In the rows, 128 means zero.
Known rows, with every step that occurs:
bilel dodaki kapu zupob: [165 165 102 139 181 139  45  86 116 135 106 166 132 153  91 148 171 136
 133 181 157 157 144 136 108 167 121  64 164  63 110 182 142 116 154 154]
vude fano: [122 181 155 117 153 122 117 116 153 125 126 140 117 131  93 146 132 132
 124 156 142 124 119 114 143  89 126 162 125  94 137  89 157 125 144 109]
pazuk didib: [144 144 176 141 131 105 123 139 117 132 172 148 115 136 165 123  72 142
 105  92 110  79 145 125 136 111 116 161 172  75 131 101 156 162 141 111]
kuno bilel: [123 127 139 155 144 104 129 134 143 137 120  89 126 176 125 119  78 145
 124 134 132 122 178 108 115 112 101 125 151 124 126 126 124 160 156 128]
didib pazuk dirug: [ 88 153 156 102 156 101 100  97  99 148 183 147  98 122 139 112  55 167
 103  71  89  83 143 164 133 107 173  94 198 109 127  84 169 159 101 112]
gapal pazuk dirug fano gapat dodaki kapu: [ 98 142 124  82  40 168 160 121 126 110  85 129 117 100 110  95 162 145
  75  83 140  74 108 175 100 135 141  97 141 193  97 115 200 150  95 137]
suto ridafa dodaki gapat: [152 105 132 142 107 129 139 134  62 122 204 131 197  49 148 186  65  82
 158 126 114 132 130 142 159 135 161 148 148 107 161 138  87  78 119 154]
dodaki gapat fano: [126  78 114 117  93 130 113 134 125 133 118  79 142 130 101 160 116 123
 142 156 163 171 109 130 130 109 145  90  99 160 124 122  89 138 143  87]
ridafa dodaki gapat: [139 101 131 113  98 119 104 120 107 131 185  91 161  73 113 155  83 114
 166 145 128 126 151 118 142 136 133 154 136 118 144 128  72  81 114 162]
vude fano gapat dodaki ridafa: [ 78 166 109 131 104 135 198 123 195 159 103 157  96 136 127 125 179 109
 124 111 163 152  76 104 134  97 156 147  64 209 145  93 152 112  89 129]
zupob kapu dodaki ridafa: [132 155  94 154 135 159 115 180  92  99 166 179  85 141 162  78 158 109
 118 128 130 155 152 139  93 180 117 131 125  99 132 148 123 136 107 152]
bilel dodaki gapat fano vude: [151 102 126 144 113 117  95 116 145 147  79  92 148 124 139 175 102 104
 144 161 133 157  80 105 124  93 121 116  94 200 121 141  80 121 151  94]
pazuk dirug: [119 135 150 137 146 119 103 124 104 130 155 129 101 128 127 107  74 150
 119 104 101  98 144 156 119 131 122 106 162 106 117 101 177 190 106 125]
gapal pazuk dirug fano: [132 146 164 113  97 144 128 121  76 102 153 159 132  86 116 114 102 156
  87  97 100  43 144 174 118 122 133 111 188 111 111  89 230 166 109 129]
gapat fano vude: [122 100 161 104 125  85 146 146 166 124  83 113 127 154 137 116 104 118
 118 101 127 110 120 123 120  92 126 158 122 177 133 117 136 162 137  98]
kapu dodaki: [165 155 118 127 160 109 126 121 132 143 118 138  87 135 132 141 117 143
 109  92 121 147 179 128 114 147  83 168 115  72 132 143 137 118 128 150]
fano gapat dodaki kapu zupob: [111 116  70  95 101 117 154 106 187 159  69 135  95 154 102 121 191 133
 106 101 184 176 142 135 105 166 109  93 119 135 108 171 154 140  92 155]
dodaki bilel kuno: [124  99 142 157 183 126 129 102 152 101 144  99 157 157 125 106 177 160
 158 205  85 114 103 111 158 133  99  86 120  67 111 134 141 123 134 100]
dirug pazuk gapal: [117 148 165  80 115 162 125 147  53 138 186 137 119  80 148 130  73 171
  98 100 144  80 153 133 113 120 167 161 153 117 139 102 169 158 150 115]
dodaki gapat fano vude: [127  70 128 119  69  98 134 147 145 139 117  79 155 117 134 143  98 109
 135 139 146 155 101 118 113 101 139 111 104 201 122 118 104 140 127  98]
suto ridafa dodaki: [142 132 164 130 156 117 151 138  85 105 171 166 169  82 150 161  73  88
 145  87 101  87 153 149 168 129 141 196 168  85 170 127 116 106 132 156]
dirug fano gapat: [ 90 115 152  93 140 101 153 113 165 140  86 117 132  90 105 132 122 124
 106 106 111  89 139 135 134 117 118 159 120 140  98 120 185 141 119 157]
kuno bilel dodaki kapu: [147 162 134 159 171 142  53 118 124 113  85 103 155 198 110 121 119 141
 140 196 144 139 146 102 110 126 118  92 149 128 110 160  78 124 204 131]
zupob kapu dodaki ridafa suto: [152 144 120 159 145 163 111 179  83 125 179 189  85 125 166  53 174  89
 129 144 107 115 156 130 121 210 136 159 145 111 139 140 115 114 116 159]
zupob kapu: [111 137 150 127 142 150  90 166 112  96 127 110 105 140 131  99 112 125
  99 146 144 116 164 150 118 140  95 142 150  68 114 127 144 179 136 101]
bilel dodaki ridafa: [135 162 148 189 196 159  98 118  95 143 122 169 136 149 142 132 126 134
 156 163 131 127 112 117 129 124 152  94 122 142 141 136 132 110 143 145]
vude fano gapat: [ 89 166 138  99 142  92 150 104 217 151 103 120 111 112 115 149 146 110
 100 145 138 131 116 107 147  88 119 196  92 113 123  93 160 133 111 124]
pazuk dirug fano gapat dodaki bilel: [ 80 104 110  95  99 125 178 133 151 113 107 110 108 113  99  88 155 158
 114  47  92 111  76 148 120 125 121  94 121 185 102 111 167 175  90 126]
gapal pazuk: [137 146 167 131 117 139 149 123 120 135 111 124 138 126 143 142 108 157
  83 117 170  83 173 145 129 116 112 133 150  76 139 112 178 128 114 112]
vude fano gapat dodaki: [ 91 168 118  92 110 117 181 110 222 161  62 113  79 130 115 151 157 126
  99  99 154 149 102 106 145  81 100 191  70 164 134  97 147 127 110 106]
didib pazuk gapal: [106 141 168  53 169 125 114 129  91 154 168 155 116 121 167 128  56 180
  72  76 115  89 150 152 144  73 188 141 183  94 134  73 134 130 134  89]
dirug fano gapat dodaki ridafa: [ 79 106 126 127 101 143 202 129 142 147  86 154 114 114 120 105 161 127
 132  84 136 116  96 133 121 124 159 120  90 236 119 115 173 122 101 161]
kapu dodaki gapat: [171 125  87 141 107 124 112 114 115 162 153 102 115 101 132 170 112 138
 128 135 140 186 152 126 108 154  98 120  93  95 121 150 103  96 117 153]

Rows:
[137 129 106 120 141 122  86 114 120 123 131 153 134 154  84 115 169 139
 130 156 171 153 156 148  98 174 137  65 173  65 114 161 169 136 127 157] | dodaki kapu zupob
[145 132  87 136 163 148 102 146 150  69 160 115 106 158 153  76 216 135
 131 204  68 142 129 115 129 181  48 139 113  16 102 165 114 131 135 106] | zupob kapu dodaki bilel kuno
[148 172 151 143 181 160  43 107 106 118  81 123 151 159 105 140 136 137
 146 192 147 128 124 129 119 132 133  98 137 102 116 154 111 108 177 123] | bilel dodaki kapu
[132 109 151 161 135 170 162 146  89 177 120 161 107 146 131  86 142 128
 156 114 137  99 122 123 147 151 170 112 131 204 156 111 131 107 109 135] | gapat dodaki ridafa suto
[152 106  93 156 114 126  79 118 136 138  93  65 145 169 117 173 101 123
 149 179 145 186 118  87 130  90 116  91 102 183 114 148  40 135 192  89] | kuno bilel dodaki gapat fano
[146  93 108 155  93  96 104 131 165 145  80  66 156 159 149 159  82 103
 142 162 124 165 108  76 111  82 108 114 112 222 115 147  54 136 172 100] | kuno bilel dodaki gapat fano vude
[ 84 119 144  98 123 100 135 113 138 128 127 132 112  79 116 106 103 122
 106  84  72  76 128 153 123 131 126 138 140 154  88 102 207 191  96 160] | pazuk dirug fano gapat
[163 137 128 158 161 131 136 135  95 173 167 185 107 121 150  90 158 112
 149 119 104 110 154 115 137 187 154 153 134 140 150 130 125  80 112 180] | kapu dodaki ridafa suto
[149 156 109 165 155 131 147 141 103 138 158 176 104 139 149 109 142 132
 140 110 124 152 145 126 102 157 138 122 110 128 146 141 131 101 106 171] | kapu dodaki ridafa
[138 154 129 209 180 142 105 125 113 147 126 147 142 184 149 119 105 135
 159 161 123 135 136  90 121 116 140  90 140 166 134 142  98 127 164 150] | kuno bilel dodaki ridafa
[161 126 101 148 182 115 133 104 162 107 150 116 123 154 140 114 200 156
 150 181  68 145 129 104 142 160  71 126  96  47 115 154 122  95 134 126] | kapu dodaki bilel kuno
[ 88 178 113  80  93 141 145 116 206 128  64 107 108 152  89 129 195 118
 113 150 181 161  87 114 124 101 130 154  72 169 119 112 134 109 128 109] | vude fano gapat dodaki kapu
[ 76 110 116 149 114 140 207 136 169 169  92 132  95 143 153 113 140 129
 127  83 160 143 114 120 120 121 142 112  73 214 138 124 141 135  78 145] | fano gapat dodaki ridafa
[145  69 134 117  63  98 166 155 110 107 173 134 199  64 165 167  75  51
 155  99 106 126  93 131 150 108 167 183 136 187 166 133  70  99 122 130] | suto ridafa dodaki gapat fano vude
[120 116 153 104 153 109 129 144 130  83 168 106 160 119 101 109 133 136
 168 116 118 111 138 118 149 131 131 168 169  74 161 127  86  99 122 144] | ridafa dodaki bilel
[145 108 144 155 172 124 161 115 112  69 196 146 206  97 160 125 153 100
 177 171  47  85 104 121 193 142 132 155 152  52 155 141  99  87 135 133] | suto ridafa dodaki bilel kuno
[134 121 153 133 155 116 163 152  91  79 179 146 198  97 138 135 115 105
 155  95 106 105 118 140 168 130 154 163 175  61 175 132  89  95 125 142] | suto ridafa dodaki bilel
[149 110 111 141 130 141  74 105 122 138  90  90 139 131 111 192 117 120
 151 175 153 179  97 117 145 101 130  99  82 151 122 140  68 116 172  86] | bilel dodaki gapat fano
[143 133  84 112 114 147 116 115 123 136  92 152 103 172  79 124 182 157
 123 113 182 170 141 148  97 166 120  60 146 109 121 167 156 132 129 139] | gapat dodaki kapu zupob
[150  97  77 110  51 114 111 180 144 103 128 100  99 118 161 119 139  83
 102 126 133 185 118 127  81 149  89 159  95 150 115 154  75 147 124 105] | zupob kapu dodaki gapat fano vude
[123 135 131 114 115 170 118 137 119 112  78 101 119 175  86 116 140 157
 130 131 183 144 127 142 108 126 130  90 119 153 125 136 121 121 153 108] | gapat dodaki kapu
[163 103  69 117  90 119 116 131 130 140 121 101 108 122 117 169 139 122
 136 125 150 203 130 125 117 135 114 127  72 140 125 142  70 110 142 117] | kapu dodaki gapat fano
[ 98 130 149 102  85 115 161 110 139 131 132 130 122  64 139 115 115 136
  72  76 107  47 138 167 123 126 126 137 159 134 100  95 233 175  79 151] | gapal pazuk dirug fano gapat
[146  84 123 121  86 127 145 149  81  96 177 133 184  74 133 182  98  65
 165 116 130 146 108 145 171 118 175 160 127 144 165 131  53  96 143 120] | suto ridafa dodaki gapat fano
[127  97 123 149 152 154 160 109 162 111 101  92 120 173 117 109 187 175
 153 168 102 127  97 105 152 128  84  89  97 107 120 138 125 121 134  82] | gapat dodaki bilel kuno
